Each row comes from the steps of one path. Every step used is in the known rows, and no mark comes twice. Write the path behind each row, first mark first.
Known rows
rusit bomas zeso nidazaf: -1.24  +1.93  -1.89  -3.97  +1.35  +0.60  +2.29  +0.37  +2.39  +1.15  +0.58  +0.50  -1.51  +2.14  -0.69  -2.18  -0.59  +0.25  +0.00  +2.07  -1.90  +2.81  -2.83  -0.96  -1.46  +2.21  -0.72  -0.03
foma ralar: -1.65  -2.90  +0.44  +1.37  -3.86  +0.54  +2.42  -1.46  +1.54  +0.87  -0.67  +1.83  +0.97  -0.68  -2.61  +2.11  -3.08  -3.57  +2.52  +0.28  -1.18  -1.28  +2.00  +3.00  -1.26  +2.19  -2.10  +0.34
nimo bomas zeso nidazaf: +0.44  +3.15  -1.88  -4.44  +0.50  +1.89  +2.54  -0.71  +2.16  +2.55  -0.92  +0.90  -2.09  +1.12  -1.11  -1.42  -0.56  +0.58  -1.15  +0.15  -1.73  +3.18  -1.10  -0.15  -1.36  +2.82  -0.35  -2.19
zeso nidazaf foma ralar: -0.04  -0.75  +1.19  -2.94  -3.67  +0.09  +2.77  -0.63  +2.12  +2.44  -2.03  +3.00  -0.07  +1.30  -1.76  +0.08  -1.61  -2.41  +2.94  +1.17  +0.15  -0.84  +0.09  -1.47  -2.74  +0.21  -6.14  -0.75
zeso nidazaf nimo: -0.98  +1.46  -0.25  +1.53  -1.34  +0.21  +1.13  +3.03  +0.10  +1.57  -1.89  +2.72  +1.33  -0.91  -1.12  +0.37  -0.96  -3.48  -0.11  -1.54  -0.89  -0.66  -0.19  -3.65  -2.42  -1.81  -1.36  -0.37
ralar foma: -0.61  -1.80  +1.78  +2.91  -1.72  +0.16  +0.98  -1.98  +0.03  -0.17  -1.66  +1.88  +0.77  -2.48  -2.93  +1.42  -2.27  -1.07  +0.54  -5.23  -0.60  -0.72  -1.36  +0.95  -1.45  +0.17  -2.07  +2.47
nimo bomas potop: +2.21  +0.24  -2.00  +3.66  -1.57  +1.85  +2.49  -2.21  +3.63  +0.46  -2.17  +1.21  +0.68  -2.03  -3.14  +4.44  -1.72  +0.56  +0.35  -2.11  +1.10  +1.40  +0.98  +1.18  +0.92  +1.58  -1.09  -0.53
nenav zeso nidazaf: -3.23  -0.12  +0.84  -1.80  +1.96  -0.54  +1.40  +1.63  +0.22  +0.68  +0.82  +3.15  -0.73  +0.64  -1.92  +1.10  -0.07  -4.51  +2.34  +1.86  -3.68  +0.46  -0.33  -0.45  +0.08  -0.79  -1.55  -0.27
potop nidazaf: -1.15  +0.19  +0.00  +1.48  -1.41  +1.87  +3.64  +0.85  -2.39  -0.04  -1.42  +2.20  -0.32  +0.14  -2.15  +4.71  -1.81  -3.01  +0.79  -1.76  -3.93  -0.09  +0.76  +1.72  -1.35  +0.07  -0.38  +0.91
rusit bomas nimo: -0.09  -0.19  -3.16  +3.71  -0.72  -0.31  -0.17  +0.06  +1.37  -1.26  -0.09  -0.20  +1.34  -2.06  -2.72  -0.36  -0.63  -2.68  -0.48  -0.63  +0.22  +0.62  -1.77  -1.68  -0.94  +1.64  +0.25  +2.64
nenav zeso bomas potop ralar foma: +0.17  -2.24  +2.56  +2.69  -1.70  -0.93  -1.31  -3.34  +2.24  -1.15  +1.84  +2.28  -4.70  -1.17  -2.04  +5.84  -1.46  -1.51  +2.23  +0.84  +1.67  +1.80  +1.92  +4.01  +4.25  -1.23  -3.46  +1.87
bomas zeso: -2.29  +0.19  +0.05  +0.48  -0.33  +1.25  +1.60  -0.92  +0.61  +1.91  +0.51  +1.45  -0.53  -1.34  -1.77  +1.06  -2.15  -0.30  +1.85  -1.12  -2.43  +0.34  -0.57  +1.37  -1.43  +2.95  -1.68  +0.52
nimo bomas rusit: +1.44  -0.52  -1.40  -0.93  -0.71  +0.72  +2.48  -2.18  +0.69  +0.21  -1.58  +0.26  +0.47  -0.19  -3.00  +2.71  +0.02  -1.02  -2.25  +0.56  -1.42  +1.08  +1.24  -0.04  -0.35  +4.03  +0.12  -1.95
zeso bomas potop: -1.00  -1.43  -0.15  +2.63  -2.57  -0.50  +2.08  -0.48  +1.63  -0.79  -0.23  +2.46  -0.77  -0.73  -1.29  +5.31  -1.99  +0.17  +2.82  -0.64  +0.61  +1.19  +2.66  +1.87  +0.91  +0.39  -2.02  -0.67
nenav zeso: -2.81  -1.47  +0.89  +2.13  +1.09  -0.25  +0.92  -0.01  +0.02  +0.32  +0.72  +2.16  +0.09  -1.65  -2.88  +2.64  -1.02  -4.45  +2.91  +0.42  -3.08  -0.11  +0.36  +1.29  +0.54  +0.99  -1.59  +1.14
bomas zeso nidazaf nimo: -1.86  +3.40  -0.74  -0.69  -0.43  +1.37  -0.50  +2.31  +1.11  +2.70  -0.39  +2.06  -0.89  -0.52  -0.42  -0.86  -0.71  -1.54  -0.31  -0.90  -1.16  +0.38  -1.13  -2.85  -2.51  -0.33  -1.31  -0.67
kugomaf bomas: -0.67  -1.51  +0.55  +2.79  -1.54  -0.40  +4.07  +0.86  -1.06  +0.80  -0.38  +0.37  -0.36  -0.35  -1.53  +0.64  -1.61  -1.89  +1.41  -3.85  -2.52  +0.36  +1.52  +1.24  -0.65  +1.09  -1.80  -1.82
nenav zeso nidazaf nimo bomas potop: +1.32  +3.69  -2.14  +2.07  +0.75  +1.63  -1.87  +1.07  +4.76  +0.95  -1.31  +2.04  -1.55  -1.06  -2.31  +2.84  +1.07  -2.94  -1.04  +0.58  +1.55  +1.89  +0.41  -2.63  +1.64  -2.28  -0.67  -1.31
nidazaf zeso bomas: -3.38  -0.40  +0.96  +0.17  -0.58  +0.67  +0.56  -0.45  +1.05  +0.61  +1.09  +1.37  -3.07  +0.63  +1.01  -0.44  -1.87  -1.84  +2.74  +0.07  -1.85  +2.25  +1.53  +0.74  -0.94  +2.25  -2.66  +0.08
bomas potop: -0.89  -1.44  -0.05  +4.45  -1.66  +0.66  +1.83  -0.85  +2.33  +0.09  -0.59  +2.67  +1.80  -2.38  -2.56  +5.35  -2.45  -0.32  +2.81  -1.95  -0.22  -0.81  +0.94  +1.24  +0.30  -0.11  -2.27  +0.80
zeso nidazaf: -1.77  -0.35  +0.40  -1.43  -0.50  -0.27  +3.56  +1.52  -0.30  +1.00  -0.91  +2.94  +0.98  +0.42  -1.31  +0.86  -1.39  -2.36  +1.57  -0.31  -2.79  -0.03  -0.35  -1.04  -1.80  -0.27  -1.48  -0.71
nenav zeso nidazaf rusit bomas nimo: -1.58  +1.36  -2.65  -0.52  +3.06  -0.68  -2.24  +1.84  +1.40  -0.99  +2.13  -0.24  -0.14  +0.71  -2.15  -1.47  +2.22  -4.71  -1.45  +4.20  -0.08  +1.33  -3.21  -3.59  -0.72  -0.59  -0.59  +1.83
potop taboko: -0.11  +0.23  -0.16  +2.46  -2.40  +1.03  +4.07  -1.68  +0.03  -0.41  +0.05  +3.41  +0.95  -1.39  -2.94  +4.64  -1.77  -2.38  +1.52  -2.05  -1.97  -0.35  +2.20  +1.46  -2.70  +0.62  -0.21  +1.14

Write each row's path
+2.30  +3.25  -2.21  +0.55  -1.35  +1.46  +1.65  +1.74  +1.51  +1.91  -3.46  +1.19  +0.20  -0.60  -1.67  -0.65  -0.33  -2.46  -2.40  -1.57  +0.30  +1.52  -0.11  -3.61  -1.88  -0.06  +0.01  -1.77 -> zeso nidazaf nimo bomas
-3.63  +0.59  -0.65  +1.81  -0.96  +0.71  -2.98  -0.10  +1.19  -0.35  +2.09  +0.94  -3.02  -1.10  +0.55  -1.55  -0.50  -3.15  +1.47  -0.50  -0.72  +1.68  +0.80  -0.88  -0.83  +1.26  -1.59  +1.06 -> nidazaf zeso bomas nimo
+3.13  +2.07  -2.71  +6.37  -2.54  +2.31  +0.02  -0.52  +4.07  +1.01  -3.12  +1.05  +1.01  -3.32  -2.90  +3.95  -1.30  -0.55  -1.25  -3.27  +2.93  +0.83  +1.16  -1.40  +0.21  +0.07  -0.85  -0.40 -> nidazaf nimo bomas potop
-3.57  -0.93  +1.23  -2.28  +0.12  +0.08  -0.70  -1.14  +0.76  -0.26  +1.97  +1.06  -3.34  +1.89  +0.71  +0.79  +0.03  -1.74  +0.88  +2.44  -2.32  +1.80  +2.01  -0.08  -0.30  +3.12  -2.13  -1.37 -> nidazaf zeso bomas rusit
-0.88  +0.65  -1.86  +0.12  +0.44  +0.92  +1.77  -1.17  +2.15  +0.67  +0.47  -0.41  -0.64  -0.12  -1.79  -0.69  -1.62  +0.33  +0.60  +0.80  -1.41  +2.20  -2.01  +0.76  -1.09  +4.04  -0.99  +1.45 -> rusit bomas zeso
-1.16  +2.05  -1.58  +2.61  +0.95  +3.94  -0.37  -0.75  +4.11  -0.99  +0.69  +0.66  -3.21  +1.64  -0.31  +3.46  -1.00  -0.66  +0.92  +0.46  -1.10  +2.64  -0.93  +0.93  +0.57  -0.11  -2.00  +2.49 -> rusit bomas potop nidazaf zeso
-0.03  +1.09  -3.09  -0.18  +0.61  -0.39  -0.09  +1.80  +0.93  -0.64  +0.39  -0.46  +1.78  +0.51  -1.62  -1.72  +0.82  -2.49  -2.22  +1.83  +0.81  +0.87  -3.24  -4.02  -2.67  -0.05  -0.47  +1.26 -> zeso nidazaf rusit bomas nimo
-1.65  -0.66  -1.31  +2.30  -2.61  -1.11  -0.04  +0.75  -0.98  -1.06  +0.42  +1.35  -0.65  -1.74  -1.46  +1.27  -0.72  -2.78  +0.86  -1.05  -0.34  +0.74  +1.47  -0.24  -0.75  +0.96  -0.09  +0.30 -> zeso bomas nimo
+0.11  +0.10  -1.51  -1.65  +1.04  -0.32  +3.58  +1.38  +0.72  +0.21  -0.59  -0.09  +1.49  +2.30  -1.22  -0.70  -0.43  -1.31  -0.82  +2.61  -0.44  +1.43  -2.44  -2.34  -2.72  +0.93  -1.69  +0.38 -> zeso nidazaf rusit bomas
+0.91  +0.76  -2.28  +3.11  -0.77  +2.18  +2.48  -0.14  +1.84  -1.70  -1.11  +1.08  -0.91  +0.90  -2.53  +6.17  -1.24  -0.39  +0.28  -0.15  -0.75  +1.65  -0.32  +1.49  +0.72  -0.47  -0.55  +1.90 -> rusit bomas potop nidazaf
+1.79  +2.72  -3.07  +5.88  -1.69  +2.74  +0.03  +1.49  +2.25  -1.19  -2.08  +0.78  -0.55  -0.42  -2.14  +5.62  -0.82  -1.61  -1.43  -1.14  +1.21  +1.04  -0.19  -1.15  +0.09  -1.99  -0.23  +2.12 -> rusit bomas potop nidazaf nimo
+2.03  +2.74  -2.08  -1.97  -0.61  +0.83  +0.53  +1.06  +1.30  +1.07  -2.60  +0.95  -0.06  +0.69  -1.81  +0.62  +1.46  -2.33  -4.33  +0.79  +0.02  +1.07  +0.62  -4.43  -1.37  +0.71  +0.43  -3.07 -> zeso nidazaf nimo bomas rusit
+3.13  +2.76  -1.35  +2.29  -0.33  +1.34  -1.13  +0.07  +4.49  +1.80  -0.36  +1.83  -2.79  -1.02  -2.00  +3.94  +0.03  -3.44  -0.78  +2.91  +1.95  +2.08  +1.54  -1.12  +3.13  -1.96  -1.84  -1.03 -> nenav zeso nidazaf nimo bomas potop ralar
+1.97  +5.58  -2.94  +1.30  -1.38  +4.77  -0.15  +0.34  +0.37  +2.05  -2.41  -0.14  -3.36  -0.53  -1.77  +2.12  -0.40  -1.25  -3.51  -2.22  -1.09  +2.50  -0.01  +0.09  -1.48  +1.64  +1.08  -0.44 -> potop nidazaf nimo bomas zeso
-3.08  +1.44  +0.62  -0.88  -0.66  +2.58  +0.93  +0.48  -0.95  -0.17  +0.63  +1.50  -5.26  +2.55  +1.05  +1.95  -1.19  -2.80  +1.53  +0.13  -3.66  +2.80  +1.86  +1.90  -0.91  +0.77  -1.53  +0.21 -> potop nidazaf zeso bomas
+0.92  -1.07  -1.96  +4.27  -0.21  +0.50  +1.78  -0.91  +3.20  -0.74  -0.34  -0.27  +2.33  -0.50  -2.37  +3.80  -1.40  +0.51  +0.36  +0.97  +2.11  +0.65  -1.21  -0.34  -0.67  +1.18  -2.39  +1.81 -> nidazaf rusit bomas potop
-0.54  +0.68  -1.88  +0.02  +1.14  +1.14  +1.59  -1.02  +1.62  +1.07  +0.78  -1.56  +0.17  +0.45  -1.58  -0.43  -1.19  +0.49  -0.68  +1.90  -0.19  +1.74  -2.78  -0.01  -2.32  +4.21  -1.67  +1.47 -> nidazaf rusit bomas zeso
+0.68  +0.63  -1.98  +1.26  +0.09  +1.93  +3.57  +0.74  -1.48  -0.83  -1.13  -0.86  +0.14  +2.07  -2.02  +3.16  -0.81  -2.07  -1.53  +1.27  -1.67  +1.36  -1.42  +0.32  -2.27  +1.40  -0.62  +1.95 -> potop nidazaf rusit bomas
+0.51  +3.22  -1.55  +2.20  -0.16  +5.43  -0.18  -2.09  +3.87  +0.47  -0.90  +1.01  -3.74  +0.65  -0.76  +4.13  -0.93  -0.56  -0.29  -1.55  -1.15  +2.97  +0.75  +1.74  +0.67  +0.31  -1.34  +0.26 -> nimo bomas potop nidazaf zeso
+0.18  +2.30  -1.26  +4.40  -3.51  +1.99  -0.01  +2.06  +0.11  -1.02  -1.70  +2.36  -2.74  -0.06  -0.93  +7.23  -1.00  -1.78  -0.04  -1.49  +0.74  +1.16  +2.99  +0.37  +0.33  -2.66  -0.57  -0.21 -> zeso bomas potop nidazaf nimo
-0.26  +2.40  -2.23  -1.00  +0.93  +3.13  +1.96  -0.10  -0.48  +0.44  +0.40  -1.44  -2.02  +2.30  -1.39  +2.01  -0.51  -0.23  -1.93  +1.87  -1.81  +2.34  -2.50  +1.07  -2.22  +2.84  -0.53  +1.81 -> potop nidazaf rusit bomas zeso
+2.49  +2.07  -2.34  +2.48  -1.85  +3.69  +2.78  -1.30  +1.72  -0.22  -2.65  +1.38  -1.43  -0.12  -2.98  +6.87  -1.08  -0.12  -0.98  -2.09  -0.68  +1.94  +1.38  +2.33  +0.80  +0.09  +0.16  -0.26 -> nimo bomas potop nidazaf
-2.63  +1.62  +0.27  +2.94  -0.10  +4.25  -0.67  -0.67  +2.55  +0.13  +0.61  +2.48  -2.76  +0.33  -0.41  +5.17  -1.52  -1.53  +2.16  -1.42  -2.21  +0.78  +0.63  +1.58  +0.13  -1.33  -2.56  +1.56 -> bomas potop nidazaf zeso
+1.13  +0.02  +0.22  +0.02  -5.92  +1.82  +1.68  -1.68  +2.20  -0.01  -1.89  +2.62  -4.11  +2.07  -1.67  +6.98  -1.45  -0.82  +2.89  +1.23  +1.63  +0.91  +3.34  +2.41  -0.21  -0.59  -5.56  -0.37 -> zeso bomas potop nidazaf foma ralar
-2.95  -0.21  +0.58  +2.22  -0.92  +1.28  -0.70  -1.21  +3.77  -0.04  +1.49  +2.00  -3.18  +0.06  +0.75  +2.67  -1.83  -0.18  +3.45  -0.09  +0.11  +2.15  +1.93  +1.25  +0.64  +0.67  -3.56  -0.03 -> nidazaf zeso bomas potop
-0.36  +3.78  -2.60  -1.08  +0.63  +1.09  -0.24  +2.03  +2.77  +1.60  -0.38  +0.27  -1.28  +0.75  -0.51  -2.65  -0.18  -0.88  -1.60  +1.04  +0.10  +2.19  -2.70  -3.61  -2.05  +0.71  -0.60  +0.26 -> rusit bomas zeso nidazaf nimo
-2.35  +1.61  +0.06  -3.45  +1.14  +1.14  +1.69  +0.90  +0.07  +2.56  +0.97  +1.13  -0.15  +1.05  -0.61  -0.14  -0.72  -0.13  +0.04  +1.40  -1.70  +0.56  -2.01  -1.12  -3.20  +1.29  -2.27  -0.81 -> bomas zeso nidazaf rusit
